Each row was made from one path, in order. Every step used is in the known rows, and no mark comes twice. Write each row's path.
(in the rows, 128 means zero)
Known rows
zunume-zelazo-mezo-defemad-difos: [119 117 133  88  96 212 112 111 152 102 208 144 153 123 101 126 107 193
 113 148  82 138 120 173  92 127  95 156]
gumi-difos-defemad: [117 112 118 113 102 161  73 115 110  84 199 125 142 148 142 117 142 137
  91 104  79 157 158 144  91 122 156 182]
datub-zunume-dimad-mezo-defemad-difos: [113 133 137 111  84 204  78 111 131  96 202 125 148 148 128 139 143 179
 132 166  89 142 134 198 101 128  72 143]
datub-mezo-zelazo-zunume: [140 120 118 106 182 131 103 138 141 100 124  97 143 145 131 156  96 165
 107 113  77 122 131 143 147 116 172 168]
datub-zunume: [128 137 126  93 130 162  91 102 117  98 156 100 142 126 114 131 104 135
 109 140 109 135 162 161 137 132 124 152]
molet-zelazo: [140 117  90 122 154 152  69 100 110  96 165 130 117 110 136 116  82 127
 105  70 104 129 160 161 120 134 149 147]
dimad-mezo-datub: [118 110 131 120 120 163 100 112 125 100 175  84 128 122 109 140 131 179
 103 109  74 145 133 176 131 133 108 131]
gumi-difos-defemad-mezo-datub-zunume: [110 108 140  85 123 185  78 107 150  72 172  83 146 101 141 152 152 142
  79 151  57 146 147 152 118 109 138 140]
mezo-defemad-difos-gumi: [113 120 118  76  59 203  90 133 120  58 217 116 150 186 126 131 134 161
 133 115  56 113 148 173 108 117 147 141]
zabon-datub-zunume-zelazo-molet: [138 174 150  89 123 178 106  78 141 144 164 103 128 141  95 116  58 185
 123 168 111 134 137 182 133 155  90 200]
dimad-mezo-zelazo: [128 117 121 138 117 148  88 118 113 110 176 103 130 126 129 142 120 167
 111  93  85 138 130 187 156 124 116 159]
zunume-zelazo: [125 131 129 100  98 154  88 114 112 109 186 128 137 125  92 104  67 144
 107 125 106 130 136 177 126 157  98 179]
mezo-defemad-difos: [109 102 113  95  99 219  91 125 137  84 195 136 148 141 113 147 128 152
 117 117  78 138 129 165  92 121 137 144]
datub-zunume-dimad: [131 147 140 105  98 145  69  92 104 114 167 112 126 162 123 113 102 153
 115 152 123 132 161 168 130 153  85 172]
datub-mezo: [126 131 142  99 144 164  96 111 139 100 156 104 154 153 107 148 101 110
 107 135  94 132 149 149 125 135 138 155]
mezo-defemad: [121 126 110  94 118 193  78 133 114  66 180 114 157 114 114 137 120 154
 108 104  88 138 127 147 126 133 145 178]
difos-defemad-mezo-datub: [120 105 134  72 104 184  93 125 143  63 165  88 133 146 132 154 145 153
  97 106  46 151 131 157 116 125 138 134]
datub-zunume-dimad-mezo-zelazo: [130 135 136 137 100 135  58 109 110 122 170  94 126 137 143 133 115 172
 122 139 104 128 135 202 161 135  77 173]
zelazo-mezo: [140 127 134 108 128 157 134  89 135 120 167 116 132 142 108 120 111 192
 106 116 108 152 163 141 112 132 111 151]
mezo-datub-zunume-dimad: [126 131 139  97 102 148  60  97 115 110 160  85 126 137 123 124 107 162
 110 156 102 120 148 170 137 146  93 166]
dimad-mezo-datub-zunume: [122 126 138 108 135 166  98 103 130  93 160  69 135 105 115 147 128 171
 112 149  82 133 147 183 148 125 100 134]
gumi-difos: [103 102 118 138 127 160  82 101 120 117 203 131 142 115 116 124 113 131
  72 102 109 149 157 137 100 128 145 160]
gumi-difos-defemad-mezo-datub: [105  91 134  96 109 182  80 118 147  73 189 101 137 121 138 150 154 148
  76 109  47 154 135 142 100 112 150 142]
zelazo-zunume-datub-mezo-defemad-difos-gumi: [131 133 140  57 115 200 102 144 148  68 183  90 174 175 117 135 127 165
 131 153  51  86 142 161  97 120 150 131]
zabon-datub-mezo-defemad: [130 143 127  79 158 210  79 124 150  81 153 103 170 149 115 149 108 111
 136 120  90 122 113 146 123 143 149 175]

Write each row's path
[134 159 153 134  95 143  84  90 126 146 168  84 120 142 134 146 118 231
 111 162  91 142 139 198 157 132  74 201] : datub-zunume-dimad-mezo-zelazo-molet
[122 128 140  82 107 214 110 106 152  99 196 126 159 107 108 131 109 190
 116 179  86 133 129 179 103 122  88 157] : datub-zunume-zelazo-mezo-defemad-difos
[119 118 143  76 129 232  82 123 163  91 177 109 177 124  98 157 125 124
 111 160  74 109 121 168  91 128 122 135] : zunume-datub-mezo-defemad-difos
[135 135 152  97 112 146  89  84 130 120 162  85 124 137 123 124 113 191
 110 167 105 129 154 158 131 142  77 163] : zelazo-mezo-datub-zunume-dimad
[118 117 127  87  62 177 108 113 117  89 209 115 130 208 124 119 117 151
 135 112  73 116 168 178 102 124 139 123] : defemad-difos-gumi
[151 138 150  82 184 160 110 121 151 111 127  86 163 135  95 133 101 145
 101 152  95 109 143 141 112 140 135 145] : zelazo-zunume-datub-mezo
[129 153 144 104  95 161 108  98 127 134 184 116 130 131  89 117  68 207
  98 147  98 147 138 172 125 151  96 207] : zunume-zelazo-molet
[146 125 101 106 157 184  93 108 131  77 174 125 146  84 135 125 109 183
 107  98  87 137 139 143 118 123 134 170] : molet-zelazo-mezo-defemad
[138 124 115 122 128 115  80 128 112 118 148 115 117 170 139 120  94 194
 112 102 102 129 136 156 131 139 130 191] : mezo-zelazo-zunume-dimad
[111 112 136 101 103 175  86 114 137  80 195 125 147 144 143 138 149 132
  80 107  70 167 146 143  87 119 138 151] : gumi-difos-defemad-mezo
[104 116 150  82 106 174  68 114 142  83 194  97 150  82 125 127 111 146
  80 171  61 134 130 172 121 127 108 169] : gumi-difos-defemad-mezo-datub-zunume-zelazo
[113  97 123 110 103 168  68 127 135  85 183 113 140 126 159 152 146 136
  84  93  56 144 127 155 122 107 155 165] : gumi-difos-defemad-mezo-zelazo
[154 122 132  70 142 162 102 139 146  92 136  90 146 133 130 135 129 176
 101 114  68 116 128 159 120 126 140 149] : difos-defemad-mezo-zelazo-zunume-datub
[152 131 128  90 163 154 118 119 128 114 142  98 143 126  92 110 102 175
 102 119 108 118 149 145 106 146 129 143] : zelazo-zunume-datub
[135 128 126 102 164 168  77 111 146 121 134  94 139 163 127 156  90  99
 131 102  92 107 118 166 151 135 154 167] : zabon-datub-mezo-zelazo
[123 132 148  57 100 178  77 119 137  70 171  90 146 112 119 131 102 155
 107 173  61 132 128 187 137 137  96 163] : difos-defemad-mezo-datub-zunume-zelazo
[112 101 137  90 121 185 102 113 151  88 166  90 133 118 107 155 121 150
  87 105  68 141 131 153 128 128 130 119] : defemad-mezo-datub
[138 109 132  93 153 161  86 137 147 101 156  99 153 108 134 134 137 165
  78 115  67 121 128 146 101 117 148 153] : gumi-difos-defemad-mezo-zelazo-zunume-datub
[115 127 136  71  82 206  88 136 137  57 205 101 164 188 126 144 132 137
 139 140  49 102 145 169 109 117 149 139] : datub-mezo-defemad-difos-gumi
[122 132 138  72  59 197 112 124 129  77 229 119 152 167 116 112 109 196
 137 149  60 108 138 178 105 124 105 156] : zunume-zelazo-mezo-defemad-difos-gumi
[116 117 143  75 135 185  96 105 151  84 150  78 139  98 112 158 120 142
  92 147  73 133 143 159 145 121 119 124] : defemad-mezo-datub-zunume
[126 125 130 145  88 132  65 113 106 124 182 105 122 152 136 130 118 177
 119 107  95 134 129 197 149 142  87 177] : zunume-dimad-mezo-zelazo
[122 120 124  85 138 172  86 103 127  90 149  75 135 101 111 145 114 148
 102 143  87 124 149 159 148 126 131 143] : mezo-datub-zunume
